Each row comes from the steps of one walk. Every step used is in the known rows, and no mark comes twice. Write the walk behind each row, first mark first.
Known rows
K W Y G:   9.0   2.8   1.8   3.4  -9.6 -15.0   8.3  -7.5  -7.5  13.3   7.5 -11.3   3.3  -3.5  -0.3   8.6 -23.2   6.1  -9.0  -6.8 -12.3 -10.0 -33.1   4.9
D Y L K W:  -2.8  18.2  -2.5   7.0 -13.1   3.4 -17.4   1.9   0.9   4.2  12.6  29.4  -2.3   7.0   8.7  14.0 -28.6   2.0  -7.0   4.0  20.8   1.6 -29.2 -23.9
T L:   3.7   0.9  -0.9   1.0  -3.9   1.1  10.8   1.5  -5.3  -5.0   3.0   1.1   3.8   6.4  -6.1 -17.8   7.9   0.3   5.5   0.9  19.8 -10.1  11.5  13.8
L Y: -11.4  11.4  -8.7  12.7   6.7   5.7   1.0  -7.0  -1.2  12.1  -3.4 -11.9   5.1   2.4  -4.6   8.7   2.5   3.1   0.2  -2.8   9.3 -10.7 -20.6  23.6
D T:   5.0  -0.3  -3.5   9.4  20.1  -3.8  11.1  19.1 -18.9  -6.7  -0.5 -22.0   0.7   5.4  -9.8   2.5  10.5   2.2  12.0   3.2 -26.2  -1.4 -15.9  23.1
Y G:  13.3  -3.6   2.4   5.5  -1.4 -14.2   9.2   8.3  -9.7   0.8  -4.5 -24.1   1.6   4.1 -12.1 -11.4   4.5  13.0   1.5  -2.0   6.6   5.5 -18.3   5.4
K W T:  13.7 -12.6  -8.4   4.3  11.7  -1.8  12.1   7.8  16.2  29.2   9.5 -12.4  19.9  -1.9  -4.0   6.5 -22.1   0.4  12.2  -3.1 -24.1   5.7 -51.6  12.7
W K D T L:   5.7 -11.0   1.6  -4.7   7.1  -0.8   4.4  13.5   5.6 -31.2  -4.5  -9.2  -3.4   8.8   0.9   6.3  19.7  -4.8  13.1   8.4 -35.1   5.4   9.7   0.2
G Y W K D T:  -9.5   7.3  -0.4  -5.8   3.1 -11.3  -2.2   9.7  -6.5 -16.3 -10.3  -7.5  -0.2  -9.6  -1.4  22.0 -15.7  -1.4   2.8   9.1 -50.6  -2.2  -2.5  10.5
G Y L K D: -25.0   5.7   6.3   2.0 -24.5  -1.9 -10.4   8.1  -0.3 -26.9  -8.5   4.5   4.1   5.6   0.0  12.9  11.1   6.6  -5.6   5.3  -8.4   8.7 -14.1 -16.5
K W Y L:  -0.9  17.5   5.7   8.6 -13.9  -9.8   3.8   7.6  -0.7  -3.4   9.1   6.8   2.9 -11.4   4.1  26.7 -43.1   3.1 -10.1  -3.2 -19.0 -14.0 -36.7  13.9
T L Y G:   6.3  -5.9   5.3   3.5  -9.6   8.7   0.1 -15.4  -9.0   7.4  -1.8 -10.1  -4.0   6.9  -2.9 -30.8  28.8   1.0  -6.2  -2.4  23.6  -9.1   1.2   2.0
D Y L:   3.6  20.0  -0.1   9.5   3.9  -0.2  -8.6   8.0  -4.0 -22.4   0.4   6.9  -5.8   0.1  -2.1  11.4 -24.8   7.7  -1.4   1.6  16.0  -3.2  -3.4   0.5
G Y W: -11.8  18.6  -2.7   0.3  -7.9  -7.9   4.8  -1.8 -18.0   9.3  -2.9   3.0   7.7 -12.0  -7.7  -1.9 -25.6   3.8  -5.3   1.4   4.8 -19.4   0.0  22.4
D T L K W Y:  -3.7  -3.3  -0.6  -4.2  -5.5   9.8   5.5 -15.5 -19.3  13.1  16.5  18.0  -1.7   7.1  10.5  -5.3  10.7 -13.0  -5.3  -0.1 -21.5 -15.6   0.5  -2.9
Y L:   4.0  10.5   6.5  10.6  -4.9  -9.8   4.8  23.0  -1.1 -16.0  -2.6  -5.6  -0.3  -3.4  -6.0   6.4 -17.1   9.0   0.5   1.7  -3.0   0.0 -22.3  13.3
W Y L K: -14.4  12.7   5.2   2.4 -14.9  -3.4   4.1  -7.0  -4.4  -2.6   0.6   7.9  -6.3  -5.6   2.6  11.5 -11.5   6.1 -16.3  -5.2   6.5  -2.9   2.0  -0.8
L Y W T D:   2.0  -2.5   1.0  -0.3  11.6  11.0  -5.1  -8.3  16.7  32.3   0.0  -3.2   7.4 -18.1  -0.7  -6.3   8.4 -13.5   0.2 -14.0  23.1 -11.8  24.6  18.6
D K W:  -7.8   4.5 -10.0  10.5   2.5  -7.3   3.0   8.3   0.6  10.5   1.8   9.3   3.8   1.5  -1.5   3.7 -22.0   5.5   9.3  -2.0   9.4   9.4 -36.4  -3.9
W T:  10.2 -13.7  -7.4   2.3  19.6  -0.8  17.2   3.9  12.9  16.1  -0.6 -22.3  12.8  -1.7  -9.9  -3.4  -4.1   5.2  12.0  -4.3 -17.9  10.1 -17.9  18.3
Y L K D T W:   3.7  -7.4  15.4   1.8   0.4   7.8  -6.3  28.6 -11.2 -20.7  -2.7   3.1 -15.9   6.1   5.7  -7.7  27.8   0.9   0.5  14.6 -15.1  15.9  -2.3 -13.5
T D K W Y G:  -6.4  -5.1   4.8  -2.8 -12.5 -14.2  -3.8 -10.3  -8.0   1.8   3.0   4.8  -2.7  -4.3   2.3  -2.0   3.0  -1.0 -12.4 -19.9  21.1   0.3  20.3 -16.8
G Y W K D T L:  -4.5   0.5   4.8 -12.6  -6.8  -1.1  -2.1   1.6  -7.4 -21.8  -6.2   7.2  -2.6  -7.4   2.6  -1.1   1.1  -9.7   0.7  11.1 -37.9  -8.5  23.2   2.9
W T L:  16.0 -19.1  -1.7  -4.7  10.5   8.8  17.5  -5.1   9.8   9.4   2.8  -7.8  11.2   2.3  -7.0 -26.4  11.2  -2.8  10.8  -3.0  -2.5   4.0  10.1  10.9
G Y L K W T: -10.0 -10.8   0.9  -4.2 -21.5   3.5  -1.2  -0.5   3.6  22.2   9.7   8.5  19.7  -0.1   1.4   1.4 -14.2   0.8 -10.9  -1.3 -33.4  10.1 -40.3 -10.4
T L Y W K D:  -5.8  12.2   1.1  -1.8  -9.1   4.5  -8.6 -11.2  25.6   1.9  -8.4  14.8  -6.5 -13.1  10.2   6.7 -12.0  -7.6   0.4   4.5  19.0 -10.5   9.2  -0.6

Write each row's walk
 -3.0  -4.3   1.8   9.8  14.2  21.4  -5.1   2.7  -2.9 -19.9  -4.7 -10.3  -7.4   8.3   3.4  -4.0  45.6 -11.5  15.1   7.9 -20.6  -5.6  -4.4   8.9 | K D T L Y
 -6.8 -13.1   2.7 -13.6 -12.3  12.6  -0.7 -17.8  12.3  14.7  -4.2  16.5   7.2  -7.0   3.5 -26.9  15.8 -10.1   2.0   3.9  -2.9   6.1  19.3 -16.8 | G Y W T L K D
 17.9 -26.9   1.4  -9.4   3.8  14.7  -8.4 -23.9  19.9  -1.8  -2.3   4.1  -5.3  13.2   4.9 -29.2  35.4  -2.4   5.4   1.8  18.0  25.5  18.3 -47.3 | W T L K D Y G
  3.9  13.0  -1.4  -0.2   0.5 -16.5   0.1  13.3  24.2  -6.3 -10.7  -0.3  -1.2 -15.7   1.0  24.9 -34.1   3.8   7.6   5.2  -0.8   3.3 -12.7   1.5 | Y W K D
  1.5 -11.8   2.3   0.1  11.1   9.0  -0.9  14.1 -13.9  -5.3  -2.1  -2.8 -10.6  13.6   1.9 -10.7  36.8   0.2   4.3  12.2  -8.5  11.7   7.4  -6.9 | L K D T W
 -7.7  -4.4   1.5  -0.8 -10.1   7.0  -1.2  -1.2  10.7 -12.1  -3.2   9.4  -0.3  12.3   3.4 -11.0  32.1  -3.0   8.8   5.0  22.0   6.9   9.5 -19.1 | T L K D
  8.9  -6.7   2.3   2.3  12.2   7.0  11.6  10.5 -21.6 -11.1   3.4  -8.5  -1.8   8.9  -5.5 -21.2  25.7  -4.8  11.8   4.8 -17.3  -7.5  10.1  18.2 | D T L
  0.6 -19.2  -3.6  -7.9  -4.3   4.2  -2.7   0.1  16.0  32.8  12.9   4.3  20.9   5.5   1.9   1.1  16.5 -11.1   1.4 -13.2  12.5   6.7  -1.3 -11.4 | L K W T D
  1.0  -0.3  -0.5  10.6  -0.6  -0.8  -0.1  -7.4  -6.3  13.4  -5.9 -24.7  -0.8   2.6  -6.3  -8.8  13.4   9.2  -5.5  -3.5   8.7  -2.4 -24.7   8.3 | L Y G
  3.0  -0.9  -5.8  -9.9  -3.5 -10.6  10.6  -0.8  -5.7   7.3   1.3  -0.3   2.4   1.9  -3.8  -1.5 -19.2   9.7 -10.2   2.7  12.1  -3.0  21.8  15.2 | T W K
 -0.1  -8.0   3.4  -7.4   1.2  11.7 -16.3  -4.6  13.5  -2.0   5.2  14.4   1.8   3.8   3.5  -4.0  13.3  -5.7  -5.9 -11.5  30.9  11.9  40.2 -22.9 | W T D Y L K
 10.1   1.4  -5.2  -2.9   2.8 -15.3  -9.3  -5.6  14.2 -24.4  -9.6 -12.4  -7.1   7.7  -1.3  19.7 -10.5  12.6   0.9   3.0   3.0  15.3  -4.5 -24.1 | W K D Y G
 19.3 -19.4   1.0  -8.8  13.8   0.8  -6.4 -10.0   3.7   1.0   1.5 -15.1   5.2   5.0  -7.2 -14.4  21.2  -1.2  -0.1 -15.6  26.5   8.3  37.8 -12.9 | W T D Y G
 -3.5  10.2  -1.6   6.0  16.1   1.7  -8.4   6.1  13.1   0.1 -11.5  -8.5 -10.1 -13.2   5.9  26.2  -9.7  -5.8   7.0   8.0 -33.4  -3.5 -19.1  10.8 | L Y W K D T
  4.3   1.0   2.8   1.9  -2.0 -14.9  13.5 -12.1 -12.5   0.5  -2.4 -21.4  -3.5  -3.1  -7.3   0.4  -3.5  11.5  -9.3  -8.1  -3.5  -6.6  -0.5  10.2 | W Y G
 -1.0  21.4  -4.8 -11.4  -0.4  -9.0 -15.0  -8.2   6.9  -0.7   1.7  22.3  -2.6 -10.4   3.2  15.2 -29.4  -5.3  -8.1  -7.8  48.9 -16.9  58.2  -2.3 | T D Y W K
  7.7  -8.8  -3.6  -8.6  11.5  -3.9  11.0   9.7 -20.1   2.7   2.2 -10.8  -4.1   4.9  -3.3  -3.5  -5.0   4.8  -5.3   7.9 -21.7  -1.5  19.3  20.3 | D T W K
  2.0   5.8   0.2  -3.7   4.6  11.7  -0.5  -9.1  -6.7  15.5   0.2   8.6 -11.1 -10.7   6.5  -9.9  -4.6 -10.9  -4.9   6.1  -9.9 -19.2  16.0  16.2 | D T L Y W K
 -7.6  19.3  -8.2   2.1  -1.6  -4.3  -1.4 -12.2  13.1  27.0  -5.5   3.0  -2.3 -15.8   2.5  16.0 -37.3   1.8  -8.2  -0.7  13.5 -13.9  -9.4  18.5 | L Y W K
 -9.7   3.8  10.9   6.7   2.2   1.6  -2.8   9.9  -2.4 -30.0  -5.4  -3.8 -15.2  -3.3   6.4  23.1  14.1  -1.3  -0.8   3.9 -42.2   9.0 -10.2  -9.0 | W Y L K D T
-13.4  -6.3  13.2  -4.9 -13.3   7.6  -9.7  15.6 -26.9 -25.2  -3.2   4.2  -7.9   9.2   2.6  -9.5  29.7   1.5 -10.0  13.6 -28.5   7.6  10.2  -9.4 | G Y L K D T W
  7.8 -21.6  -6.0  -2.0   5.8   9.1  10.3  -5.5  13.7  19.6   6.6  13.6   7.8   0.0   2.0 -27.9  -5.6  -4.7  12.7  -3.4  -0.7  15.9 -14.0 -12.0 | D K W T L
-16.5  -0.8  -2.8   1.8   3.2  -5.5  -2.4   8.4  -3.7 -12.3  -5.7   4.0   0.8   2.4  -6.3  -6.3  20.0   0.2   4.9 -14.6  37.9   6.1  39.1  -1.5 | T D K
 -1.4  16.1  -1.4   2.1  -0.8  -7.1 -15.3  10.5  21.7 -42.8  -7.8   5.5  -7.3  -1.2   4.2  37.6 -32.0   7.6   0.3   6.0  -1.5   9.6  -5.2 -16.4 | W K D Y L
  3.0  -1.1   1.0  -1.8  16.7   1.9  15.5  -3.3 -34.0   0.3   5.1  -8.6  -9.2  -2.1  -1.7  -8.6   3.6   1.0  -7.2   1.9 -20.6 -14.8  30.3  30.5 | D T W Y
 24.0 -17.5  -0.5  -6.2   6.1  -0.5 -11.8  -5.4   8.7  13.8  12.5  -5.4  11.3   4.6  -0.6  -3.6   3.9  -6.0  -0.5 -13.2  13.0   4.3   4.7 -16.1 | K W T D Y G
-14.1   9.8  -8.7   2.0 -11.8  -3.6   5.6 -16.6  -2.2  25.0  11.3  13.2   6.7   1.7   6.1  17.4 -19.0   0.5  -9.6  -5.1   3.5  -9.3 -22.3  -0.5 | L K W Y
 -6.0  -2.7  -2.7  -3.7 -12.5   7.7   5.3  -9.2  -5.0   7.1   3.9  12.8   1.8  12.9  -0.2 -24.7  20.6  -0.9  -0.5   0.7  34.8  -2.7  20.2  -6.8 | T L K
 -3.4  21.1  -5.4   4.3   4.8   4.1 -17.6  -6.9  11.1   0.5  -4.6  25.6 -12.1  -4.1   7.7  10.4 -16.1   0.1   6.3   7.3  38.5   4.5   2.8 -24.2 | L K D Y W
